Each row comes from the steps of one walk. Every step used is in the known rows, and no mark comes twice. Write the walk behind each row, first mark first.
In the rows, 128 means zero.
Known rows:
K/X/M: [124 138 130 134 120 104  92  61 123 143 144 127 147 153 167  56 144 208
 145 174 138 133 120 114 176 128 149 187 110 171 140  62 139  97 155  72
 145 107 132 127 154 174 121  95 152 120 146  80 115 132 146  95 174 161
 157 154 202 108 103 110 172 145 146  99 199 130 111]
M/Y/R/X: [116 137 132 130 143 124 102 130 141 103 112 108  91 127  95 130 171  77
 127 106 110  72 162 158 138 145 153 138 105  81 128 169 198 161 129 174
 124 144 163 168  76  92 130 111 164 112 126 146 162 134  92 171 124 128
 129  88 126 123 117 126  67 108 151 178  88 137  63]
A/Y/R: [ 80 130 108 135 164 118 173 142 130 169 136 157  93  97  82 116 127 158
 114  85  86 161 177 113 146  86 110  83 183  99 124 193 124 126 127 175
  73 139 135 109 121  58 148 131  90 136 148 170 127  71 143 104 116 122
 152 109  93 123 141 101  50 130 192 113 130 124 110]
R/X/K: [142 124 155  85 148 147 150  96 125  94 101  56  81 155 112 148 134  94
 143 115 140 128 125 182  69 135 142  94  80 148 114 150 140 143 114 135
 144 110 141 123 139 149 113 138 144 186  56 143 162 124 101 182 131 121
  91 142 153  91 129 132 164 144  71 158  72 131 154]
R/X/A/Y: [170 117 115 153 141 124 168 177 107 131 117  81 117 126 126 107  73 121
 108 109 136 124  80 186 119 101  87 114 167 136  77 167 118 148  78 145
 153  93 135 149 113 109 116 118 131  89 104 114  67 137 127 144 121 125
 108 103  93 180 142 143 130 119 118 154 107 134 138]
R/X/A: [163 127 129 136 140 136 110 117 127  58 104  64 117 151 144 150 128 117
 102 124 180  37  83 189 107 153 116 140  95 138  97 130 141 156 131 163
 177  85 154 133  92 163 109  97 171  87 105 120 107 165  98 158 151 133
 131 135 130 167 136 121 140 104 120 193 113 136 159]
A/X/M: [131 152  99 172 119 101 165 119 122 133 115 137 153 159 185  80 114 186
 141 125 146 153  72 184 172  92 150 127 137 120 141  39 100 141 135 112
 177  99 102 118 171 158  47 100 112 115 133 120 100 145 188 114 176  95
 123 141 114 121  94 121 136 144 127 111 140 153 135]
K/X: [ 49 161 126 139 165 119  76  65  98 134 138 156 113 129 127 120 135 184
 175 215 105 155 156  81 156 149 138 158 128 153 103 115 126 106 153  91
 100 106 160 130 139 155 152 111 103 135 157 121 139 111 110  95 164 185
 153 105 158  90 137  70 111 106 147  86 181 124  93]
R/X/K/Y/A: [152  89 129  80 130 102 153 141 116 128  80  99 173 119 117 234 110  90
 166 146 153 132 181  91  55 148  91 115  66 128 121 137 124 125  89  76
 116 167 118 127 118 126 156 188 139 134 126 137 147 185 108 111 113 191
 130 159 162 150 120 150 150 136 101 150 101 134 137]
A/Y/K/X/M: [124 116 142 134  74 133 100 113 158 154 129 127 181 123 150  35 141 196
  97 155 111 180 131  93 148 118 126 181 165 172 143 100 106  73 136  52
 119 124 109 117 147 139 146 137 118 149 139  87  88 135 139  85 145 138
 138 122 151 106 113 140 178 164 142  86 168 131  97]
R/X/M/Y: [162 133 120 170  99 126 139  94 131 132 129 147 126 147 123  62 139 135
 128 135 169  95  84 173 190 136 227 169 100 114 117  90 211 149 106 124
 152 137 131 193  99 166 100  97 174 100 114 105 115 174 147 189 139  84
 106 120 162 139  90 135 147 124  85 169 135 154  72]
W/X/K: [153 173 166  98 169 162 148 107 120 110 144 124  74 151 120 158 100  70
 156 156 131 133  98 115  94 173 136  83  92 145 126 145 124 153 123 118
 133  90 142  97 196 187 130 146  67 194  72 149 181 105 119 159  86  90
  82 174 144  92 164 122 156 126  66  96 124  96 194]
R/X: [134 157 115 135 179 111 137  82 121  86  72  67  90 156 107 147 148 128
 149 148 138  72 133 200 107 143 141 124  89 113  96 148 176 175 115 143
 144  95 163 138 119 140 106 100 124 118  92 143 143 164  95 169 167 157
 114 117 129 106 122  88 102 115 132 183  88 149  86]
Y/K/X/M: [110 124 154 128  68 134  77  76 158 127 127 121 177 124 149  59 172 203
  98 169 146 150 132  97 141 143 135 201 129 165 155  75 117  73 166  61
 113 120 111 107 143 152 141 122 122 154 149  89 111 149 129  85 156 150
 156 139 175  92 104 129 179 163 144  91 178 128 105]
K/Y/R/X: [109 119 126 105 155  85 108 158 142 106  66  75 129 119 117 175 161  91
 135  98 130  75 183 138  96 152  92 143  97  98 142 164 166 149 127 134
 101 115 173 151 101  93 141 138 168 109 121 157 154 161 103 138 166 194
 152 128 150 127 124 109  60 130 173 172 117 133  70]
Y/R: [ 71 151 116 117 171 113 131  96 145 111 133 153  94 121  81 145 179 169
 127 104 118 100 180 112 134 117 139  98 131 110 143 164 142 134 173 174
  75 125 143 106 117  88 140 110 106 139 141 182 163  77 119 106 147 130
 170 147 113  92 121  81  52 123 198 132 140 117 129]
W/X/A/Y: [168 157 120 172 162 148 168 180 114 137 154 135 109 121 136 114  55 113
 117 128 119 136  69 136 144 127  81  99 179 135  84 163 104 153  85 150
 147  86 133 132 158 132 136 118  78  98 127 129  87 123 135 131  79  93
 111 131  93 173 181 126 127 105 110 108 144 110 162]
M/Y/A/X/K: [123 107 127 118 112 147 150 153  95 156 137 177 131 129 131 184  94  77
 158 141 107 213 109 118 101 103 154  70 137 109 134 105  80 132 103 132
 143 175  92 121 143 128 105 163 111 160 129 137 164 113 150 140  80  79
  73  96  81 123 137 154 160 132  55 101  65 131 177]
Y/A/X/M: [154 132 101 165 118 117 159 120 131 143 123 137 183 158 201 128 102 155
 142 137 139 157 106 156 163  85 123 120 117 125 151  38  87 131 140 105
 199 155  68 113 159 152  71 116 115 104 171 106 101 148 172  97 154 118
 113 140 109 144  99 136 148 143 139 106 117 153 145]

Which walk is each row?
[109 132 133 149 132 138  53 118 102  99 166 125 137 135 151 126 120 166
 126 177 153 100 109  93 136 153 118 175 139 172 109 100 107 101 166 119
 127  95 153 123 103 167 148 107 148  97 159  97 113 119 111 101 143 165
 160 127 139 136 141 111 158  88 136 112 193 111 155] | K/X/A
[141 132 116 151 109 154 102  93 124 163 156 190 182 128 120 127 130 141
 153 179 124 143 135  70 178 150 167 162  97 134 126  67 160 106 124  86
 125 213  87 162 105 138 164 137 148  98 196  82 126 144 108 113 111 144
 124 109 155 150  96 145 177 106 111 123 157 140 100] | K/X/M/Y/A
[ 89 102 124 124 142 128 107 182 134 157 174 144 125  91 114 113 113 136
 101  88  83 156 161  86 143 107  78 127 190 128 142 166 101 104 147 165
  99 140 135 111 110  63 172 126 138 112 161 119 119  64 132  88 103 154
 170 101 106 156 162 141  88 111 181  96 155  96 129] | K/X/A/Y/R
[ 71  93 125  82 116  72 132 189 110 156 118 153 144  94 130 180 141  98
 138  85 117 161 170  75  90 108  96 100 168  89 171 147  91 117 138 127
  65 122 136 103 129  93 130 173 132 162 130 172 172 105 166  95 131 139
 142 147 125 114 147 137  78 149 152 102 126 115 133] | A/X/K/Y/R
[182 144 122 140 142 117 149  69 157  98  96  68 134 170 157  84 144 156
 127 126 156  84 101 213 143 124 150 162  60 147 126  94 171 149 132 113
 184 100 129 148 139 156  87  92 161 122  91 102 106 171 140 153 182 135
 120 163 185 127  88 128 157 147 134 172 140 151 112] | R/X/M
[148 126 133 138  89 162 135 185 159 121 117 128 140  92 104 126 122 120
  66 130 124 152 103 103  84 148  82 116 198 118 109 195  78 104 109 122
 104 103 116  93 138 115 155 144  38 139 112 160  82 147 115 125  67  88
 121 120  56 121 162 139 128 125 123 106 104 121 148] | W/X/A/Y/K
[152 110 100 146 102  87 156 157 120 148 103 147 208 141 198 139 104 149
 153 132 148 158 103 131 148 101 110 133 127 119 150  42  89 126 115  82
 173 139  77 121 157 152  76 137 136  92 165 102  99 177 186  83 168 150
 131 147 127 149  95 150 151 147 132 113 142 150 126] | K/Y/A/X/M
[105 100 125  84 108  61 174 118  86 138  85 135 137 108 107 169 125 155
 157 149 178 167 124  89  79 138 131 117 136 130 116 142 126 108 116  65
  71  89 139 124 146 174 129 177 123 167  86 162 144 155 170 118 150 136
 133 180 159 111 134 104 154 157 105 130 160 139 152] | X/K/Y
[152 137 115 161 106 152 142  85 135 149 146 188 168 136 107 135 128 145
 147 154 153 131 122 105 162 138 186 134  87 129 122  91 160 131 118 116
 137 208  77 155  98 145 139 144 133  91 171 102 121 150 126 134 110 109
 127 135 139 143  79 132 163 117 114 146 140 157 114] | X/M/Y/A
[139 118 104 164 130 132 188 155 114 148 138 136 114 110 107 105  77 181
 104 119 143 155  80 148 124  94 111 106 195 142  80 163 104 131  93 139
 125  95 124 122 133 124 118 121  94  99 121 130  66 121 154 122 118 104
 125 116  83 171 149 114 138 117 127 127 141 130 158] | X/A/Y
[139 104 161  76 125 142 117 125 134 109 131 101  79 132 100 141 144  55
 123  86 110 120 139 152  87 135 154 107  97 124 148 160 165 133 134 154
 121 148 141 140 104 109 139 144 168 182  77 144 189 103 103 183 103 101
 102 122 149 106 138 165 141 139  83 154  71 117 134] | M/Y/R/X/K
[145  89 148  63 143 137 154 141 137 133 112  64  75 129 114 138 116  64
 116  75  90 149 157 163  78 112 105  80 116 136 132 187 130 128 105 156
 125 133 140 120 129  83 134 148 148 188  67 140 158  89 105 159 107 124
  99 114 137 115 150 164 141 156  91 135  65 114 145] | A/Y/R/X/K
[135 162 131 139 126 144 107 126 154 143 177 190 111 122 124  90 160 100
 117  94 112  91 132  95 193 144 171 148 120  89 176 121 183 136 150 162
 109 153 126 154 127 122 134 116 143 128 154 125 158  98 137 137 100  78
 143 136 134 123 126 128 100 117 143 124 159 109 100] | W/X/M/Y/R
[ 48 136 146 136  71 144  33 105 125 141 130 182 147  93  93 108 169 161
 126 204 105 171 162  33 136 166 174 183 174 131 123 133 136  77 146  73
  51 135 144 138 109 139 180 141  95 144 168 121 131 147  93 123 119 143
 143  69 115  72 136 119 124 120 129  84 152 127  63] | M/Y/K/X
[100 110 116 130 140 129 149 168 136 149 154 139 107 102 109 117 120 148
  93  76 109 124 144 113 133  90  82  93 191 121 127 184 109 123 148 184
  94 129 127 110 112  55 156 130 124 118 141 146 112  80 139 101 112 112
 156 123  91 158 142 133  74 119 180 120 134 116 146] | X/A/Y/R
[176 159 116 163 128 171 136 104 143 144 154 186 164 144 136 143 123  89
 152 167 138 123 118  94 171 168 164 140  73 116 131  88 161 146 115 120
 146 203  85 157 135 156 141 131 124  91 167 108 128 154 124 130  77 110
 112 146 138 149 104 132 158 105 102 125 140 130 123] | W/X/M/Y/A
[ 96 118 152 119  81 159  34 128 138  86 145 120 163 108 140 122 154 163
  81 165 156 109 125  79 101 168 102 180 159 168 117 121  90  77 172 111
 109 104 136 100  96 152 162 122 129 121 153 110 105 134  99 101 130 146
 166 118 117 121 142 132 156 106 133 109 156 112 148] | Y/K/X/A
[104 129 136 114 134 116 167 131  93 137 113 135  97 131 135 161 103 121
 154 132 122 194 105 157  88  97 144  57 155 130 135 111  80 128 120 131
 141 109 113  99 176 151  85 145  91 180  98 146 166  99 154 137 127  92
  80 116  87  92 143 131 142 146  67  93  86 130 185] | A/X/K
[107 145  86 178 136 122 153 173  95 153 122 208 151 121 132 193  87 108
 170 156 107 174 112 118 154 103 149  88 160  69 120  86  87 152  97 139
 143 180  94 142 132 124  91 127  85  86 194 140 131 143 148 126 112 114
  91  66  41 133 119 132  91  95 105 110  82 149 108] | M/Y/A/X
[155 116 139 121 142 140  79 153 152  65 115  66 116 143 144 156 151  92
  94  85 160  26 122 166 109 134  88 146  97 132 123 151 142 145 159 181
 156 101 151 122  80 115 128 104 195  94 129 127 128 123  92 141 132 141
 153 140 120 160 129 138 108 107 154 187 103 119 141] | Y/R/X/A
[172 120 130 125 129 117 142 130 174 134 113  70 133 145 155  67 133 121
 100  74 113 104 136 193 153 100 120 146 111 138 144 120 162 132 127 143
 170 127 116 142 132  93 107 110 171 123 109 110 112 131 137 131 163 140
 135 135 161 142 103 150 137 159 160 162 114 138 100] | A/Y/R/X/M
[133 115 166  63 151 144 136 110 149  97 118  68  77 140 111 157 150  73
 133  84 114 117 157 157  65 127 124  98  84 135 148 157 141 129 132 157
 127 126 153 112 122 104 132 146 162 185  69 154 183  98 101 164 123 129
 102 142 153  99 131 147 139 151 100 155  71 117 147] | Y/R/X/K
[131 137 116 134 156 146 134 198 143 139 173 140 103 110 129 122 101  88
 100  80  88 115 126 108 137 116  74 100 169 110 145 196 105 139 133 183
 112 131 134 115 131  82 159 116 108 115 150 137 124  80 125 105  82 110
 149 131  90 156 172 131  77 113 170 111 139  88 154] | W/X/A/Y/R
